Every row comes from one small tree of marks. The marks that hang from a mark follow it in brackets, in the order of their numbers. Every link used is in the known rows. Which tree was each row made from?
Known rows
z58{z189{z390{z404}}}: .05 -.13 -.20 -.10 .14 -.17 -.10 .03 -.23 -.11 .53 .32 -.45 -.20 -.04 .25 .17 -.10 .16 .04 .22 -.18 .35
z189{z390{z483} z808}: -.04 -.12 .00 -.28 -.10 .05 .06 -.16 -.30 .13 .04 .10 .25 -.20 -.11 -.05 .02 -.25 .21 .04 -.05 .10 .29
z718{z189{z390{z483} z808{z404}}}: -.17 -.27 -.38 -.06 .01 .09 -.20 -.22 -.37 .04 .13 .19 .47 -.21 -.04 -.05 -.11 -.12 -.01 .16 -.35 .07 .39
z578{z400}: .00 .02 .00 -.57 -.08 -.03 .21 -.01 .02 .03 .16 .05 -.04 -.28 .12 .20 -.29 .03 .12 .00 .15 .22 .33
z808{z189 z404}: -.10 -.46 -.14 -.20 .03 .21 .10 -.57 .21 -.10 .55 -.09 .09 -.07 .02 .30 -.08 .06 .18 .02 -.03 .14 .22
z578{z58{z189{z390 z808}} z400}: -.14 -.18 -.05 -.42 .02 -.48 .18 .22 -.07 .11 .08 .43 -.17 -.49 .22 -.38 .15 .08 -.08 -.04 .10 -.07 .32
z390{z483}: .23 .00 -.02 -.34 .06 .29 .18 -.41 -.16 .19 .12 .28 .18 -.25 -.13 .36 -.12 -.19 .25 -.07 .09 .25 .39
z58{z189{z390{z483} z808} z578}: .08 -.24 -.20 -.07 .12 -.24 -.01 .05 -.12 -.02 .25 .35 -.16 .08 .05 .10 .20 .15 .02 .17 -.03 -.02 .37
z483{z390{z404}}: -.18 -.32 .04 -.18 -.19 .13 .08 -.08 -.38 .08 .72 -.02 -.21 -.20 -.03 .39 -.18 -.40 .42 .11 .09 .13 .39
z189{z808}: -.16 -.28 .20 -.48 -.34 .03 .03 -.19 -.05 .05 .33 -.11 .26 -.23 .03 .18 -.08 -.18 .21 .15 .00 .25 .37
z189{z390{z483} z808{z404}}: -.23 -.17 -.20 -.17 -.04 .10 -.04 -.37 -.16 .13 .17 .14 .40 -.13 .01 -.13 -.12 -.06 .18 .01 -.06 .07 .28
z58{z189{z390} z578{z400}}: .07 -.01 -.31 -.22 .27 -.41 .04 .32 .05 -.17 .30 .25 -.53 .08 .19 .14 .03 .45 -.10 .07 .12 -.09 .30
z959{z718{z189{z390{z404} z808}}}: -.06 -.47 -.17 -.19 -.15 -.34 -.06 .01 -.35 -.12 .29 -.05 -.08 -.24 -.29 .03 -.14 -.30 .02 .38 -.23 .07 .37
z578{z58 z400}: -.06 -.11 .07 -.61 .05 -.09 .29 -.07 -.01 .20 .15 .34 -.02 -.50 .16 -.05 -.13 .12 .03 -.17 .14 .12 .45
z959{z400 z718{z189{z390{z483}}}}: .40 .02 -.49 -.08 .36 -.28 .16 -.17 -.18 -.08 -.24 -.08 .00 -.10 -.40 -.11 -.31 -.17 -.01 .07 -.14 .35 .21
z808{z189{z390} z404}: -.15 -.41 -.25 -.10 .15 .14 .05 -.46 .09 -.20 .49 -.13 .00 .01 -.05 .11 .00 .11 .14 -.05 -.08 -.03 .10
z808{z189}: .12 -.40 .07 -.31 -.05 .14 .24 -.34 .02 -.14 .42 -.12 -.06 -.13 -.11 .37 .06 -.13 .21 .05 -.04 .16 .21
z578{z58{z189{z390{z483} z808}} z400}: .00 -.12 -.11 -.36 .09 -.41 .26 .13 -.16 .25 -.07 .65 -.09 -.55 .16 -.39 .12 .00 -.04 -.07 .07 -.03 .37
z58{z189 z578}: .16 -.19 -.16 -.17 .18 -.11 -.04 -.07 .14 -.10 .53 .25 -.33 .08 .10 .49 .11 .33 .00 .13 .14 .06 .41
z718{z189{z390{z404 z483}}}: .11 -.21 -.28 -.09 .17 .12 -.14 -.01 -.67 -.02 .27 .38 .01 -.29 -.19 .22 -.05 -.27 .09 .12 -.19 -.03 .56

Write each row's tree
-.20 -.34 -.14 -.22 -.07 -.59 -.05 .56 -.15 -.14 .49 .29 -.52 -.07 .31 -.02 -.04 .26 -.01 .27 .06 -.17 .47
z58{z189{z390{z404} z808} z578{z400}}
-.30 -.23 -.21 -.33 .08 -.44 .09 .07 .05 .15 .20 .45 -.06 -.44 .31 -.42 .03 .23 -.09 -.06 .09 -.09 .32
z578{z58{z189{z390 z808{z404}}} z400}
.05 -.13 -.22 -.20 .07 -.47 .13 .32 -.10 -.01 .10 .40 -.26 -.04 .20 -.07 .01 .26 -.05 .16 -.01 -.03 .33
z58{z189{z390{z483} z808} z578{z400}}
-.26 -.26 -.13 -.42 -.05 -.38 .14 -.07 .17 .23 .27 .49 .01 -.52 .36 -.27 -.05 .18 -.07 .00 .13 .04 .41
z578{z58{z189{z808{z404}}} z400}
.08 -.09 -.19 -.26 .29 -.34 .22 .15 -.30 .23 .14 .86 -.40 -.60 .13 -.21 .06 .01 .02 -.16 .22 -.18 .51
z578{z58{z189{z390{z404 z483}}} z400}
.15 -.24 -.21 -.29 -.07 -.44 .12 -.09 -.04 -.11 -.04 -.34 .15 -.18 -.22 -.06 -.37 -.20 .01 .31 -.17 .49 .30
z959{z400 z718{z189{z808}}}
.26 -.06 -.31 -.01 .40 -.10 -.01 -.04 -.08 -.05 .28 .44 -.33 .13 -.03 .26 .20 .26 .00 .02 .09 -.07 .34
z58{z189{z390{z483}} z578}
.03 -.30 -.43 -.08 .05 -.17 -.01 -.36 -.18 .03 .05 .05 .27 -.16 -.30 -.09 -.21 -.17 -.04 .28 -.29 .17 .26
z959{z718{z189{z390{z483} z808{z404}}}}
.07 -.07 -.09 -.44 .17 -.28 .26 .00 .08 .17 .17 .55 -.24 -.53 .20 -.05 .06 .13 -.04 -.11 .23 .04 .40
z578{z58{z189} z400}
-.31 -.37 .12 -.31 -.27 -.12 -.10 .12 -.36 -.03 .48 .00 -.03 -.23 .01 .02 -.03 -.25 .24 .16 .02 -.05 .43
z189{z390{z404} z808}
.01 -.33 -.30 -.03 .23 .23 .15 -.55 -.04 -.04 .30 .11 .09 -.05 -.10 .07 -.03 .00 .19 -.08 -.10 .00 .15
z808{z189{z390{z483}} z404}
.12 -.09 -.21 -.29 .12 -.33 .10 .21 .15 -.12 .37 .29 -.44 -.01 .25 .32 -.08 .40 -.05 .12 .14 .05 .41
z58{z189 z578{z400}}
.31 -.11 -.43 -.02 .28 -.34 .11 -.07 -.35 -.07 -.06 .03 -.15 -.18 -.37 -.07 -.37 -.22 .05 .12 -.09 .23 .37
z959{z400 z718{z189{z390{z404 z483}}}}
-.14 -.30 .05 -.24 -.20 -.03 .00 -.02 -.49 .13 .28 .27 .07 -.32 -.06 -.02 -.07 -.35 .29 .10 .00 -.02 .46
z189{z390{z404 z483} z808}
-.04 -.24 -.08 -.36 -.14 -.46 .08 .30 .14 -.07 .34 .20 -.26 -.05 .33 .15 -.08 .31 -.06 .27 .05 .11 .42
z58{z189{z808} z578{z400}}
-.05 -.25 -.47 -.09 .09 -.47 -.06 -.16 .02 -.16 .01 -.36 .17 -.05 -.19 -.29 -.39 -.02 -.07 .24 -.23 .33 .17
z959{z400 z718{z189{z390 z808{z404}}}}
-.25 -.45 -.08 -.20 -.19 -.11 -.25 .19 -.56 -.12 .41 .06 .08 -.29 -.05 .08 -.03 -.28 .04 .29 -.29 -.05 .52
z718{z189{z390{z404} z808}}
-.28 -.23 -.35 -.17 .06 -.50 -.09 .23 .16 -.13 .39 .18 -.24 .09 .36 -.09 -.10 .51 -.10 .19 .01 -.07 .29
z58{z189{z390 z808{z404}} z578{z400}}
.31 -.12 -.34 -.21 .15 -.31 .12 -.20 .01 -.12 -.01 -.27 -.01 -.12 -.30 .09 -.37 -.11 .01 .18 -.10 .44 .28
z959{z400 z718{z189}}
-.16 -.26 -.16 -.19 -.14 -.13 -.10 -.30 .18 .03 .47 .15 .10 -.20 .17 .16 .02 .01 .10 .17 .09 .10 .31
z58{z189{z808{z404}}}
-.04 -.36 -.03 -.15 .08 -.23 .05 -.05 -.35 .25 .31 .70 -.13 -.51 .04 -.18 .29 -.20 .09 -.02 .10 -.14 .55
z578{z58{z189{z390{z404 z483} z808}}}
.13 -.43 -.05 -.11 .09 .11 .21 -.18 -.39 -.05 .38 .22 -.22 -.20 -.20 .19 .06 -.28 .29 -.01 -.03 -.09 .33
z808{z189{z390{z404 z483}}}
-.23 -.35 -.31 -.04 .11 -.31 -.23 -.03 .14 -.15 .56 .13 -.14 .17 .21 .05 .09 .40 -.04 .19 -.01 -.10 .32
z58{z189{z390 z808{z404}} z578}
-.13 -.31 -.06 -.16 -.13 -.32 -.11 .14 -.27 -.08 .49 .21 -.29 -.25 .04 .08 .17 -.19 .17 .18 .12 -.13 .36
z58{z189{z390{z404} z808}}
.03 -.21 -.12 -.08 -.07 -.24 -.03 .06 -.39 .08 .32 .46 -.20 -.33 -.02 .06 .15 -.28 .22 .13 .10 -.10 .41
z58{z189{z390{z404 z483} z808}}
-.08 -.27 -.38 .03 .18 -.19 -.13 -.11 .03 .00 .38 .38 -.04 .11 .16 .03 .07 .31 -.01 .15 -.03 -.07 .36
z58{z189{z390{z483} z808{z404}} z578}
